Each row was made from one small tree. The marks that hang from a mark follow it in brackets, in the order of their numbers. Every link used is in the known rows. Write each row's tree.
Known rows
j871(j282 j399(j266 j407)): [-21  19   4  32   6 -42  17   2  -3  13  34 -79  12   1   9   9  -9 -53
 -33  45 -33 -37   9  44  14  -6   6  41 -49]
j816(j407(j871(j282 j399))): [ -3  19 -18   1  -6  10   4  24  10 -33  -1 -44  44 -19  19  11  26  -6
  -7  52 -29  18   8  40 -18  -6 -34  23 -40]
j816(j407(j200 j399(j266) j871)): [ -7  30 -17  -4 -11  35  12 -15 -32 -38 -14 -41  50  25  44  55   7  10
 -34  18 -99  58 -42   4 -31 -10  -3   4 -41]
j282(j399): [-11  30   8  14  -6  28   0   7 -10   6  -5  -2  14 -19  -5  13  -4  -9
 -12  23 -25  -4   0 -16  22 -23   7  11 -29]
j871(j399): [-14  17  -7  43  -1   5   0  12   3  -2  14 -31  12 -22  11  -6  -7 -17
 -14   6 -27 -28  13  16  -3 -11  -8  13 -26]
j711(j871(j282(j399))): [  6  16  17   5 -29  22  -6  24  19  -7  -9 -34   6 -15 -12  -2  -7 -16
   8  56  -3  19  33  17   7 -25   4  34 -35]
j871(j282): [ 24  18 -10  25 -32 -13   2  15   5   4  12 -35  15  13   2   7  15 -22
   8  52  21 -14  22  27  15   8 -12  35 -33]
j407(j200 j711 j816): [-13  30 -10  58 -28  44  19 -30 -36 -59   7 -53  24  71  33  -4   0  -3
 -13   4 -52  26 -27  15  -6  35  -4  40 -33]
j399(j816(j407(j200 j711))): [-14  19  -1  31   5  24  16 -14 -35 -65   7  -7  11  59  33   5  -2  -7
  12  17 -68  43 -31 -17 -15  16   1  46 -15]
j816(j407(j711)): [  5  24   7   4  12  24   6   0  -1 -44 -20  -8  22  16  38  19  12   6
 -20  22 -54  35 -15  13 -10   2   4  19 -13]
j567(j399(j266 j816(j407(j871))) j658): [-34  26  -2   9 -22  41  11  -7 -29 -35   4 -34  13  41  47  29 -13 -22
  -7  48 -60  52 -10  -3 -21 -19  -7  17 -65]
j711(j200(j399(j266 j816) j658)): [-11  35  28  56 -20  21 -13 -14 -49  16  15 -46 -43  51  30   6 -30 -51
   8  13 -39  29 -27  11  -9 -28  33  32 -25]
j567(j658): [ -2  32  -3  38 -27  35  -4  12   0  -1   3 -14   4  19  13  11 -16 -17
   7  13   8  12  32   8  -5  -5 -33  -5 -41]
j816(j407(j200 j871)): [  9  25 -25  -5   1  32  10  -7 -21 -60 -24  -9  39  15  16  37  16  31
   1  24 -46  67 -15   8 -36   3 -32   0 -31]
j567(j399): [  2  15  -3  17  -8  23   2  -4 -12 -15  -1 -14  15   1  20  18  -9   4
 -22  24 -15   1  -6   5  16  -9   4  11 -15]
j871(j399(j266)): [-17  14  -4  38 -11 -17   8  -1  -5  14  13 -53   8 -14  23   9  -8 -30
 -28  17 -56 -27   5  20 -15 -16  17  16 -51]
j407(j200(j399)): [ -4  20 -13  33 -11  24  -7   1 -29  -9   5 -17   9   7   8  14 -19 -16
  -5  -1 -27  20 -21   2  -4   9  -1   7 -14]
j407(j399(j266(j200)) j816): [-27  51  -7  58 -34  19  16 -12 -38  -6  18 -69  10  51  43  37   6 -19
 -32  21 -97   7 -31  -6  15   7  21  22 -41]
j282(j399(j407)): [-24  39  19   5  34  18   8   0 -15  -2   1  -5  10 -10 -11  22 -14 -13
 -24  18 -33  -3  -8 -14  39 -27   5   9 -19]
j266(j200): [  8  36 -16  35 -17   8  15 -10 -18 -25  -5  -2  -3   4   0  28  -7  20
   2  31 -28  30  12   7  -7  10 -17   0 -13]
j266(j200(j658)): [  1  57  12  55 -23  36  12 -21 -25 -15  -4  -9  -6  18  11  35 -11  14
   7  16 -11  40  17  18 -21  -2 -29   6  -3]
j711(j200(j399(j266) j658 j816) j871): [-14  35  33  56 -40  37 -28  -7 -19   9 -26 -71 -56  40  32   6 -38 -40
   7  17 -40  62  13  26 -23 -39  30  41 -20]
j266(j200(j399) j816(j407(j871))): [-40  65 -25  25 -14  40   9  14 -25 -60  -7 -15  -2   7  16  42  13   2
   7  41 -79  65  -2   2 -13   9 -36   5   1]
j816(j407(j200 j711)): [  2  22   2  16   6  38  14 -18 -22 -63 -19  -9  30  30  34  21   0  16
 -17  10 -62  57 -26   9 -21  17  -9  25 -14]
j816(j407(j399 j711)): [-10  31  17   6   8  46   1   5  -5 -35  -8 -21  38  20  56  26   6  -4
 -41   7 -82  26 -33   7   5  -6  10  20   0]
j407(j200 j711): [  7  17  -7  33 -21  35  17 -33 -26 -50  -3 -22  23  34  22   5 -20   8
 -17   6 -37  34 -13  24 -20  21  -6  24 -18]
j871(j282(j399(j266 j407 j816))): [-26  27  16  17   0 -26  17  -1 -26  13  31 -46  -2  29  -4  11  -7 -60
  -4  66 -36 -19  -8  -7  41 -14  25  58 -51]
j282(j399(j266(j816) j407(j711 j871))): [-54  55   7   0   0  26  32 -32 -27 -37   0 -52  13  23  15  29 -11 -27
 -44  42 -93  20 -12  19   8 -24  13  25 -40]
j871(j282 j399(j407(j200 j816))): [-35  30  -4  67   4   1  18   3 -22 -28  46 -82  26  34   1 -10  -3 -39
 -11  24 -24 -25  -3  28  28  22 -32  57 -38]
j816(j407(j399 j711 j871)): [ -6  32  -4 -18  -3  56   5  -2  -6 -54 -18 -30  52  14  54  31  11  11
 -42  18 -83  48 -32  30 -19 -14  -2   7 -11]
j200(j399(j266 j816(j407)) j658): [-34  42  34  36   3  16 -13   8 -37  17   9 -36 -18  43  49  33   0 -61
   5  15 -63  23 -35 -11 -16 -24  34  34 -22]
j816(j407): [  7  25   0   8  17   8   0  19   0 -22 -18   1  15   7  22  30  23   6
  -2  22 -37  22  -5 -10  -1  -5  -6   8 -19]
j282(j399(j266(j200) j816(j407(j871)))): [ -34   40   -5    1   -7   17   26  -16  -43  -33   -8  -12    5    7
   13   38    1   -1   -2   64 -103   58  -26  -26  -14  -21   15   21
  -52]
j282(j399(j266(j200 j816(j407(j871))))): [ -45   60   -8   12  -21   34   28  -14  -34  -39  -14  -23    9    1
   11   49   11    2  -13   59 -103   54   -4  -15   -8  -15  -10   16
  -44]

Which tree is each row?
[ 23   6  12  17 -37  -1 -18  14   1   6  -9 -71 -31   9   8  -5 -29 -35
  -5  58 -27  49   8  53 -11 -23  36  32 -43]  j711(j200(j399(j266)) j871(j282))
[  1  20 -13   1 -50  57  22 -35 -26 -55  -2 -46  54  10   5   0 -14   2
 -20  52 -26  50 -10  53 -19   8 -23  38 -45]  j407(j200 j711 j871(j282(j399)))
[-10  20  -1  19   6 -29  11   4 -26 -11   4 -22  -9  47  35  28  16 -30
   9  40 -77  13 -22 -30 -11  -9  35  37 -46]  j399(j266 j816(j407))
[  9  32 -34  23 -48   9   8  11  -8 -28   9 -74  33  45  14   5  39 -14
  11  60  -1   4   8  39   2  14 -22  35 -59]  j407(j816 j871(j282))
[-42  34  19  15  26 -15  18 -12 -38   7  19 -24 -10  26   2  22 -18 -45
 -14  33 -71 -10 -26 -31  30 -31  41  33 -43]  j282(j399(j266 j407 j816))
[-30  39  37  57 -31  88   4 -29 -33 -53  15 -51   8  74  48  -2 -45 -20
  -2 -17 -68  55 -18  12 -32 -17   5  52   7]  j407(j200(j658) j399(j816) j711(j871))
[ 12  28 -24   2 -45  24  -1  12  -1  -9  15 -58  47  10  21  21  12 -15
 -17  45 -16   1   2  42   4 -12 -18  18 -29]  j407(j399 j871(j282))
[-15  38  35  44  -2  26 -15  -5 -48   5   4 -38 -37  50  39  17 -19 -43
   6  16 -59  49 -38   1 -13 -30  28  34 -22]  j711(j200(j399(j266 j816(j407)) j658))
[ -8  24 -16  10 -50  32  11  -7 -17 -39  30 -66  38  50  41  -4  -1 -34
 -13  49 -44   8 -16  45  -2  -2   2  52 -23]  j407(j399(j816) j711 j871(j282))
[-25  46  25  48 -46  12  18 -17 -39  11  26 -43  -7  30   5  17  -8 -45
  13  67 -28  14   2   0   9 -11   4  60 -46]  j871(j282(j399(j266(j200(j658)) j816)))
[-41  61  24  59 -31  26  -9   1 -28  25  13 -57 -22  38  37  33  -5 -62
  -5   8 -44   0  -2   9  -8 -20  13  28 -18]  j200(j399(j266(j816)) j658)
[-24   7   4  37 -12 -14   3  11   4 -11  12 -58 -19   8  18 -12 -21 -34
   7  26 -69  -1  19   8 -33 -30  33  33 -47]  j711(j871(j399(j266 j816)))
[-22  30   8  25  29  -7  20 -16 -23 -41  22 -22  -9  61  18  -1 -19 -29
  -5  18 -47   1 -17   6  15   1  18  39  -5]  j399(j407(j711) j816)
[-52  54  16  24  14   1  23  -9 -26  -2  12 -35  -6  20   1  33  -8 -41
 -26  31 -74 -11  -5 -22  37 -25  18  27 -35]  j282(j399(j266(j816) j407))
[-23  22  11  27  23  17  23 -25 -26 -75  10 -30 -12  68   9  -5 -42 -12
   5  11 -60  48 -12   9 -14   1  11  43  -6]  j399(j407(j200 j711(j871)) j816)
[-32  57  13  56 -18  25  17 -19 -37 -27   1 -42   0  63  38  47  14 -23
   3  16 -71  33  -4 -14 -21  -1 -13  39 -30]  j399(j266(j816(j407(j200(j658)))))
[-37  47  14  26 -11 -12  22   1 -16   6  24 -55   2  23  -5  22   3 -56
 -15  63 -39 -20   9   3  45 -12   4  54 -43]  j871(j282(j399(j266(j816) j407)))
[-15  44 -15  47 -12   9  11  -2 -20 -39 -20  -5 -10  23  19  35  11  12
  15  39 -53  46  14 -20   4  17 -25  29  -3]  j266(j200(j816(j407)))
[-23  42   8  34  23  13  20 -15 -18 -43   8 -52  10  63  27   8   1 -18
 -30  11 -49   2 -21  23  25  12   9  31 -20]  j399(j407(j711 j816))
[ -6  24  -8  53 -23  15 -25   6 -26   2  -6 -35 -37  25  15  -7 -21 -30
   7  17 -24  19  -4   2  23  -6  10  32  -7]  j711(j200(j399 j816))
[ 27  18 -18   2 -28  40  10 -34 -17 -59 -20 -36  13  24  21  -3 -17  23
 -21  32 -34  61  -6  65 -31  -9  -4   6 -29]  j407(j711(j200) j871)
[-26  36  21   3  26  -5  16 -14 -22  14  -2 -26   5  -2   1  34 -16 -25
 -38  29 -62  -2 -18  -9  27 -32  31  12 -43]  j282(j399(j266 j407))
[-30  34  16  13  21   9  23 -29 -41  -4   2 -25  13  10  -4  36 -27 -18
 -36  19 -68  17 -29 -14  17 -19  19  16 -44]  j282(j399(j266 j407(j200)))
[-19   2   4  48 -35  29  14 -12  -7 -62  23 -64  11  31  15 -38 -36 -24
   8  29 -42  29  13  43 -31  11  -6  68 -28]  j407(j200 j711(j871(j282 j399(j816))))
[-13  21  16  17  12  -8  15  -1  -1 -50  19 -47 -14  58  10 -13 -23 -35
   7  45 -32  20   9  32   6  -4  18  58 -11]  j399(j407(j711(j871(j282))) j816)
[-17  27  35  67 -12  48 -12  -1 -12 -27  11 -50 -39  27  12 -31 -43 -17
  26   3 -29  39  24  23 -31 -44  -5  40 -15]  j711(j200(j658) j871(j399(j816)))
[-28  39  15  51 -27  22  22 -40 -53 -16  16 -32 -15  45  35  33 -24 -14
  -5  39 -55  32 -17  -5  -9 -11  15  37 -24]  j567(j399(j266(j200(j658)) j816))
[ -7  24  -6  37 -27  19  10 -22 -39  -2  12 -47  27  34  33  38 -17 -16
 -35   1 -77   9 -32  -6  -5  -3  17  15 -35]  j407(j200 j399(j266))
[-36  40  12  28  24  20   1   5 -20 -20  11 -53   3  40  30   6 -10 -41
 -35   4 -55   2 -37  27  27   7  25  23 -10]  j200(j399(j407(j711 j816)))
[  7  28 -21  25 -15  21  -5  -4 -20 -45 -28 -28  -9  34  21  13   7  12
  13  38 -39  60   4   5  -4  -9 -19  29 -24]  j711(j200(j816(j407(j871))))
